Known rows, with every step that occurs:
nudub -> depa -> nunu -> genovu: [ 22  41 -92  27  21  48 -38  19 -57 -42  68 -47 -47  22 -76 -22 -13  90
   0  47 -32  -3 -31 -53]
vulebaz -> labib -> nunu: [ 52  22 -34  -6 -14 105 -23  34 -20 -45  18 -30 -56  24 -64 -49  -5  52
  17  69 -61 -30 -62  48]
genovu -> nunu -> gorov -> labib: [ 17  64 -52  16 -15  79 -17  32 -32 -47   4 -67   1  43 -91 -18  24  21
  -8   9 -42  15 -22  -3]
depa -> gorov -> labib: [ 38 -24 -46  35  13  79 -33  11 -49 -31  30 -46 -13  81 -48 -12   7  35
  12  31 -47 -14 -21  79]
labib -> nunu -> depa: [ 35  49 -88 -20   7  69  -9   2 -45 -20  31 -52 -66   3 -48 -29 -24  53
  14  45  -3  -5 -36  32]
gorov -> labib: [ 43   2 -37  24   8  65 -27  46 -29 -46  23 -42 -19  60 -72  16 -13  11
 -12  32 -70  -7 -22  25]
gorov -> labib -> nunu: [ 53  31 -40   0   7  86 -25  35 -25 -34   5 -46 -39  54 -73  15 -11  21
   8  43 -74 -13 -36  49]
nudub -> depa -> gorov: [ 28  -3 -84  25  27  45 -12  -7 -56 -31  72 -53 -37  58 -65 -42 -11  69
   1  51 -17   9  -8  23]
depa -> gorov -> labib -> nunu: [ 44  -4 -48  18  10  95 -31   4 -46 -22  19 -47 -25  77 -48 -12   8  43
  26  39 -49 -18 -31  97]
nudub -> genovu: [  7  11 -74 -14  29  51  -1  27 -49 -46  32   1 -24  24 -49 -14 -29  80
  -8  36 -33  -4 -22  18]
nunu -> gorov -> labib -> vulebaz: [ 16  12 -87  33  18  61 -12 -19 -56 -56  21 -51 -14  56 -72 -37  21  16
   6  39 -36  -5 -36 -16]
nudub -> depa -> nunu: [ 35  27 -87  20  22  58 -37  16 -47 -40  78 -55 -47  33 -70 -29 -14  72
   4  59 -30   3 -24 -44]
vulebaz -> labib: [ 42  -7 -32  16 -12  84 -26  45 -23 -58  35 -28 -35  30 -61 -49  -7  42
  -6  58 -59 -24 -48  25]
genovu -> nunu: [ 19  42 -33  -3 -18  65 -21  62 -18 -27  21 -52 -12  11 -68 -22  -2  35
  -8  16 -33   9 -17  19]
genovu -> nudub -> depa -> nunu -> labib -> vulebaz: [  6  42 -84   9  17  65 -29  14 -14 -34  51 -92 -22  29 -47 -46  14  49
  13  78 -12   9 -64 -48]
depa -> nunu: [ 33  12 -62  20   5  84 -62  39 -39 -36  41 -38 -33   4 -31 -23   1  59
  16  47 -33 -19 -40 -22]
genovu -> nunu -> gorov: [  7  57 -59  10 -14  68 -13  28 -34 -43   8 -60  -5  17 -74 -39  21  33
  -5  13 -19  16 -20  -7]
genovu -> nudub -> nunu -> gorov -> labib: [  8  66 -64  -6  16  69  -9  10 -18 -53  -3 -99  -4  48 -47 -37  18  15
   4  70 -42  23 -59  13]
nudub -> genovu -> nunu: [  4  46 -61 -26   7  63  -3  43 -39 -38  30 -14 -12  26 -72 -12 -16  80
  -8  21 -37   4 -23  18]
nudub -> debes: [ 31   3 -68  -2  12  47  -2  41 -45 -74  61 -33   1  38 -56 -23  -5   5
   0  65 -39  24 -20  55]
genovu -> nunu -> depa -> gorov -> labib: [ 25  50 -60   4 -18  72 -21  27 -41 -22  51 -79 -12  54 -82 -20   5  37
  -8   3 -16   6 -17  31]
vulebaz -> labib -> gorov: [ 41 -24 -40  15  -3  90 -17  18 -26 -65  23 -36 -32  39 -57 -69   6  46
  11  66 -43 -22 -61 -14]
genovu -> nudub -> debes: [ 12  26 -50  -6  11  51  -4  39 -12 -60  30 -59  22  39 -39 -34  13   7
   2  77 -37  33 -43  27]
nudub -> depa: [ 27  14 -80  15  26  32  -7  16 -44 -40  67 -50 -45  31 -74 -30 -27  57
 -14  52 -25  15  -7 -17]
vulebaz -> labib -> nunu -> genovu -> nudub: [ 32  44 -35  -2 -16  98 -24  34 -18 -46   2 -30 -44  18 -66 -47   3  65
  15  65 -65 -31 -78  33]

Rows:
[ 33   4 -92  26  12  58 -20  -8 -65 -32  68 -64 -29  67 -55 -22 -10  39
  -6  19  -2  -7 -19  34] | nunu -> depa -> gorov -> labib
[  -3   55  -74  -15   14   71  -11   24  -10  -40   15 -112  -27   14
  -28  -43    8   19   12   77  -13   12  -77   22] | genovu -> nudub -> nunu -> labib -> vulebaz
[ 37 -13 -46  12  15  58 -24  26 -32 -28  48 -45 -25  63 -79  -9  -9  10
   4  45 -67 -21 -37  22] | gorov -> labib -> vulebaz
[  28   29 -110   30   22   74  -34    6  -49  -52   63  -82  -57   25
  -61  -31    0   69   10   60    1    1  -42  -67] | nudub -> depa -> nunu -> labib -> gorov
[ 24  50 -84  -3  12  80  -8 -13 -46 -37 -13 -42 -51   3 -43 -41   7  49
  25  52 -17  -2 -40  25] | labib -> nunu -> gorov
[  1  54 -79 -18  11  70   2  12 -50 -44  30 -24  -6  52 -91 -22   5  70
   0  24 -42   1 -36   2] | nudub -> genovu -> nunu -> gorov -> labib -> vulebaz
[  23   -1 -100   21   12   49  -15  -13  -69  -29   71  -60  -33   41
  -36  -42  -13   51   -4   23   20   -4  -16   30] | nunu -> depa -> gorov
[ 32  52 -40   5   4  78 -26  37 -25 -34 -11 -46 -28  47 -75  20  -3  33
   8  38 -76 -13 -51  34] | gorov -> labib -> nunu -> genovu -> nudub
[ 18  18 -96  28   4  99 -61  28 -39 -39  51 -72 -52  -9 -26 -28  12  50
  27  53   2 -30 -71 -29] | depa -> nunu -> labib -> vulebaz
[  7  45 -66  11 -17  89 -16  45 -21 -45   3 -92 -26  -1 -54 -24  17  29
   2  17   9   7 -44 -14] | genovu -> nunu -> labib -> gorov
[ 39  43 -44   8   5  77 -26  36 -36 -35  -4 -37 -39  43 -82  23 -11  36
   6  31 -76 -19 -42  40] | gorov -> labib -> nunu -> genovu
[  32   34 -105   28   26   64  -33  -15  -58  -46   78  -66  -41   57
  -92  -40    7   62   12   62  -32   -1  -36  -60] | nudub -> depa -> nunu -> gorov -> labib -> vulebaz
[ 43  33 -53   3 -12 109 -18  10 -30 -57   8 -34 -50  28 -67 -61  11  49
  18  68 -52 -25 -64  31] | vulebaz -> labib -> nunu -> gorov
[ 13  15 -62   8  22  53 -14  -2 -20 -25  50 -79  -3  75 -62 -47  12  43
  10  72 -34  13 -45   6] | genovu -> nudub -> depa -> gorov -> labib -> vulebaz
[  7  59 -76 -11  17  45 -13  34 -54 -44  16 -64 -49   3 -54 -17 -24  57
  -3  42 -44   0 -46  43] | nudub -> nunu -> genovu
[ 44  16 -77  19  24  65 -16  -9 -54 -30  61 -62 -42  82 -83 -24  -7  61
  10  53 -39   3 -18  38] | nudub -> depa -> gorov -> labib -> nunu
[ 33 -35 -54  26  18  75 -31  -3 -51 -18  48 -46 -15  83 -53 -30  10  36
  23  40 -45 -24 -32  78] | depa -> gorov -> labib -> vulebaz
[  9  46 -83 -25  10  68  -3  10 -55 -27  62 -34 -15  66 -88 -19  -8  79
  -1  17 -29  -6 -33  27] | nudub -> genovu -> nunu -> depa -> gorov -> labib -> vulebaz
[ 22  15 -94  35   6 107 -57  23 -41 -55  22 -77 -47  -5 -18 -25  19  52
  28  48  11 -21 -68 -54] | depa -> nunu -> labib -> gorov
[ 28  25 -86  34  11  94 -58  -2 -53 -49  36 -52 -24  39 -56 -32  29  43
  25  48 -39 -20 -54 -43] | depa -> nunu -> gorov -> labib -> vulebaz
[ 21  37 -59   5  20  66 -14   2 -16 -27  30 -80 -11  70 -58 -34  11  48
  13  72 -38  16 -43  18] | genovu -> nudub -> depa -> gorov -> labib -> nunu
[  6  41 -62  26   4  72 -64  41 -36 -38  19 -39 -18  -2 -36 -18  11  79
  15  40 -38 -19 -63 -42] | depa -> nunu -> genovu -> nudub
[ 35  47 -40  -7 -16  97 -17  36 -23 -57  15 -31 -33  29 -74 -46   9  54
  17  73 -69 -20 -79  47] | vulebaz -> labib -> nunu -> genovu -> nudub -> debes
[ 35  -5 -80  23  29  51 -16 -12 -56 -27  82 -62 -35  86 -86 -34  -7  57
   8  54 -38   0 -19  25] | nudub -> depa -> gorov -> labib -> vulebaz
[-16  36 -54  21   9  29 -20  42 -32 -39  -4 -31  -7  -8 -43 -16  -3  66
  -9  27 -34  -2 -48 -14] | nunu -> genovu -> nudub
